In the rows, zero is written as 128.
Known rows, with every step that occurs:
rozo -> girul -> zake -> sozake: 136	114	135	163	153	170	138	40	167	114	118	112	148	137	144	171	97	127	80	156	164	107	102
girul -> rozo -> sozake -> fotamo: 111	151	126	143	134	113	163	107	149	126	161	103	146	99	101	145	132	136	132	139	183	129	128
fotamo -> sozake -> zake -> girul -> zurivo: 151	136	163	211	138	117	153	59	99	63	97	97	86	132	106	126	104	129	124	183	198	85	117
fotamo -> sozake -> zake: 158	152	148	156	97	122	126	101	113	104	114	84	124	138	122	105	134	123	121	180	159	91	122
lolos -> rozo -> sozake -> zake -> girul: 169	135	150	176	155	169	117	57	157	98	104	124	136	128	131	149	111	116	103	184	193	93	91
sozake -> zurivo -> girul -> zake: 161	117	142	172	121	112	104	78	126	105	96	112	129	133	87	128	125	131	112	156	114	88	188
fotamo -> sozake: 138	140	136	138	114	123	133	122	126	121	125	104	115	123	136	104	134	137	127	149	140	102	138
zake -> sozake -> zurivo -> girul -> rozo: 134	111	147	164	129	109	144	101	139	109	113	97	138	138	83	126	117	120	119	122	122	131	192
zurivo -> girul -> rozo: 132	117	127	126	120	100	134	114	132	127	117	109	128	123	110	141	118	101	133	116	135	132	156
fotamo -> sozake -> zurivo -> girul: 152	138	161	167	105	97	115	112	108	110	103	105	109	120	94	90	133	145	127	162	119	78	204
rozo -> lolos: 147	126	138	121	122	155	141	139	123	140	127	128	119	134	173	117	131	120	125	130	120	143	152
fotamo -> sozake -> zurivo -> girul -> rozo -> lolos: 160	121	155	145	107	110	156	125	116	122	107	83	99	124	131	87	129	124	129	147	128	118	224
rozo -> girul -> zurivo -> sozake -> zake: 87	142	150	169	139	128	144	77	116	87	92	121	94	130	124	169	97	110	125	187	181	93	115
sozake -> zake -> girul -> rozo: 156	121	129	166	138	115	154	74	121	86	116	75	129	134	97	151	106	102	117	148	183	139	106
girul -> rozo -> lolos: 138	113	124	108	125	140	168	138	136	141	132	107	120	134	168	131	123	108	130	114	135	166	149
zake -> girul -> rozo -> lolos -> bepavu: 166	102	148	135	146	180	167	128	131	112	117	93	103	121	166	128	120	119	122	120	150	163	174
girul -> rozo -> sozake: 107	128	107	114	142	115	147	110	159	131	146	117	157	101	115	162	126	116	140	122	173	135	109
fotamo -> sozake -> zake -> girul -> rozo -> lolos: 182	130	148	168	116	139	175	79	117	97	109	56	108	135	151	115	117	107	112	172	189	130	141
sozake -> fotamo: 133	152	147	154	119	127	142	124	120	121	145	114	118	128	116	116	135	150	123	144	131	118	147
lolos -> rozo: 141	121	141	127	139	164	123	130	155	129	111	145	111	146	164	120	119	124	118	136	128	118	128
girul -> rozo: 116	116	116	114	134	114	156	132	140	128	134	106	132	126	123	138	118	116	134	113	146	151	124
fotamo -> sozake -> zurivo: 135	136	148	157	119	112	140	127	114	112	119	101	110	123	104	86	133	156	125	157	128	95	171
lolos -> rozo -> sozake -> fotamo: 137	156	150	153	142	162	129	105	166	130	140	143	131	120	145	125	129	148	116	163	160	96	131
fotamo -> sozake -> zake -> girul -> rozo: 164	135	141	175	124	108	160	68	118	82	111	53	118	131	105	125	114	113	117	170	201	112	115
girul -> rozo -> sozake -> zake: 126	135	117	132	127	116	139	86	149	115	136	92	163	114	102	161	125	97	131	153	189	127	94

Rows:
129	148	131	175	157	116	170	75	141	104	153	96	142	94	90	155	119	145	121	145	202	128	124 : zake -> girul -> rozo -> sozake -> fotamo
131	112	142	131	161	175	132	97	160	136	110	147	109	131	180	144	96	125	96	149	150	103	104 : lolos -> rozo -> girul
104	152	150	169	115	114	136	108	110	82	94	118	95	145	111	144	116	108	146	174	159	107	137 : girul -> zurivo -> sozake -> zake
143	125	150	158	122	104	110	118	110	118	106	127	118	122	86	111	129	135	126	138	101	101	193 : sozake -> zurivo -> girul
154	131	162	190	159	200	148	39	191	109	119	117	124	156	170	148	94	145	65	184	167	89	122 : lolos -> rozo -> girul -> zake -> sozake -> fotamo
156	110	156	155	123	133	158	110	134	124	112	97	126	145	127	111	120	114	114	126	116	146	215 : zake -> sozake -> zurivo -> girul -> rozo -> lolos
111	173	144	159	104	117	138	135	124	111	128	108	109	135	114	117	140	145	133	162	132	114	172 : zurivo -> sozake -> fotamo
69	132	141	156	153	128	154	99	125	105	102	142	86	116	137	167	95	130	131	158	165	103	133 : rozo -> girul -> zurivo -> sozake
139	138	151	192	147	167	154	36	159	107	134	97	140	138	132	160	104	149	75	175	167	97	121 : rozo -> girul -> zake -> sozake -> fotamo
83	126	153	151	165	160	150	102	155	107	83	158	69	133	176	159	86	124	119	168	165	93	132 : lolos -> rozo -> girul -> zurivo -> sozake
142	135	126	144	115	104	116	71	140	114	119	98	159	110	87	163	127	90	130	151	176	109	121 : zurivo -> girul -> rozo -> sozake -> zake
121	125	118	125	127	105	124	96	150	133	127	122	153	95	100	161	125	106	137	125	161	117	141 : zurivo -> girul -> rozo -> sozake
166	104	156	111	110	162	138	144	133	134	110	106	112	121	167	121	133	102	134	114	116	148	207 : zurivo -> girul -> rozo -> lolos -> bepavu
123	121	112	146	164	121	155	77	151	110	135	107	150	96	100	168	112	124	125	128	197	136	109 : zake -> girul -> rozo -> sozake
137	152	157	174	124	145	150	104	137	114	147	110	134	147	116	116	129	151	108	144	136	124	151 : zake -> sozake -> fotamo
146	123	161	177	124	122	119	98	127	110	108	118	134	138	86	115	124	140	113	140	109	108	194 : zake -> sozake -> zurivo -> girul
90	110	139	154	167	134	157	90	121	115	122	149	95	112	141	166	91	131	120	140	164	107	104 : rozo -> girul -> zurivo
136	111	143	180	162	160	142	46	156	102	116	104	142	134	116	154	98	143	78	167	149	101	135 : rozo -> girul -> zake -> sozake -> zurivo
74	157	157	185	145	124	169	96	120	96	118	131	79	117	128	155	101	147	127	173	168	94	151 : rozo -> girul -> zurivo -> sozake -> fotamo
131	144	128	167	124	110	150	84	124	77	95	65	120	139	95	152	111	100	128	165	187	133	131 : zurivo -> sozake -> zake -> girul -> rozo
104	134	163	171	150	161	140	79	146	90	76	138	78	149	163	160	85	106	114	197	180	84	117 : lolos -> rozo -> girul -> zurivo -> sozake -> zake
136	113	121	148	155	118	164	97	132	106	124	98	123	120	109	148	106	122	121	119	168	150	121 : zake -> girul -> rozo
173	116	137	158	132	142	168	86	117	102	115	75	119	139	142	139	108	93	116	152	174	155	130 : sozake -> zake -> girul -> rozo -> lolos
141	153	142	182	121	122	123	82	113	80	91	89	115	140	101	142	119	113	121	182	168	112	136 : zurivo -> sozake -> zake -> girul
85	167	158	179	122	113	159	128	115	89	121	129	81	134	112	129	123	148	146	161	147	109	176 : girul -> zurivo -> sozake -> fotamo
141	123	147	154	109	85	144	112	118	110	107	83	114	119	89	100	126	131	134	142	136	100	198 : fotamo -> sozake -> zurivo -> girul -> rozo
158	121	145	171	119	145	104	56	159	108	101	112	147	151	114	146	118	120	100	148	131	105	157 : zurivo -> girul -> zake -> sozake
127	159	136	145	97	122	116	115	120	104	101	99	124	144	110	136	133	106	133	175	143	110	135 : zurivo -> sozake -> zake
146	123	133	159	130	158	127	69	165	106	119	110	152	155	128	145	118	127	101	144	143	120	124 : girul -> zake -> sozake
164	136	143	179	132	132	128	72	111	90	110	97	126	138	101	138	118	118	110	162	167	117	108 : sozake -> zake -> girul
133	113	136	146	126	88	138	121	120	117	112	106	121	122	80	121	122	119	134	122	119	126	189 : sozake -> zurivo -> girul -> rozo
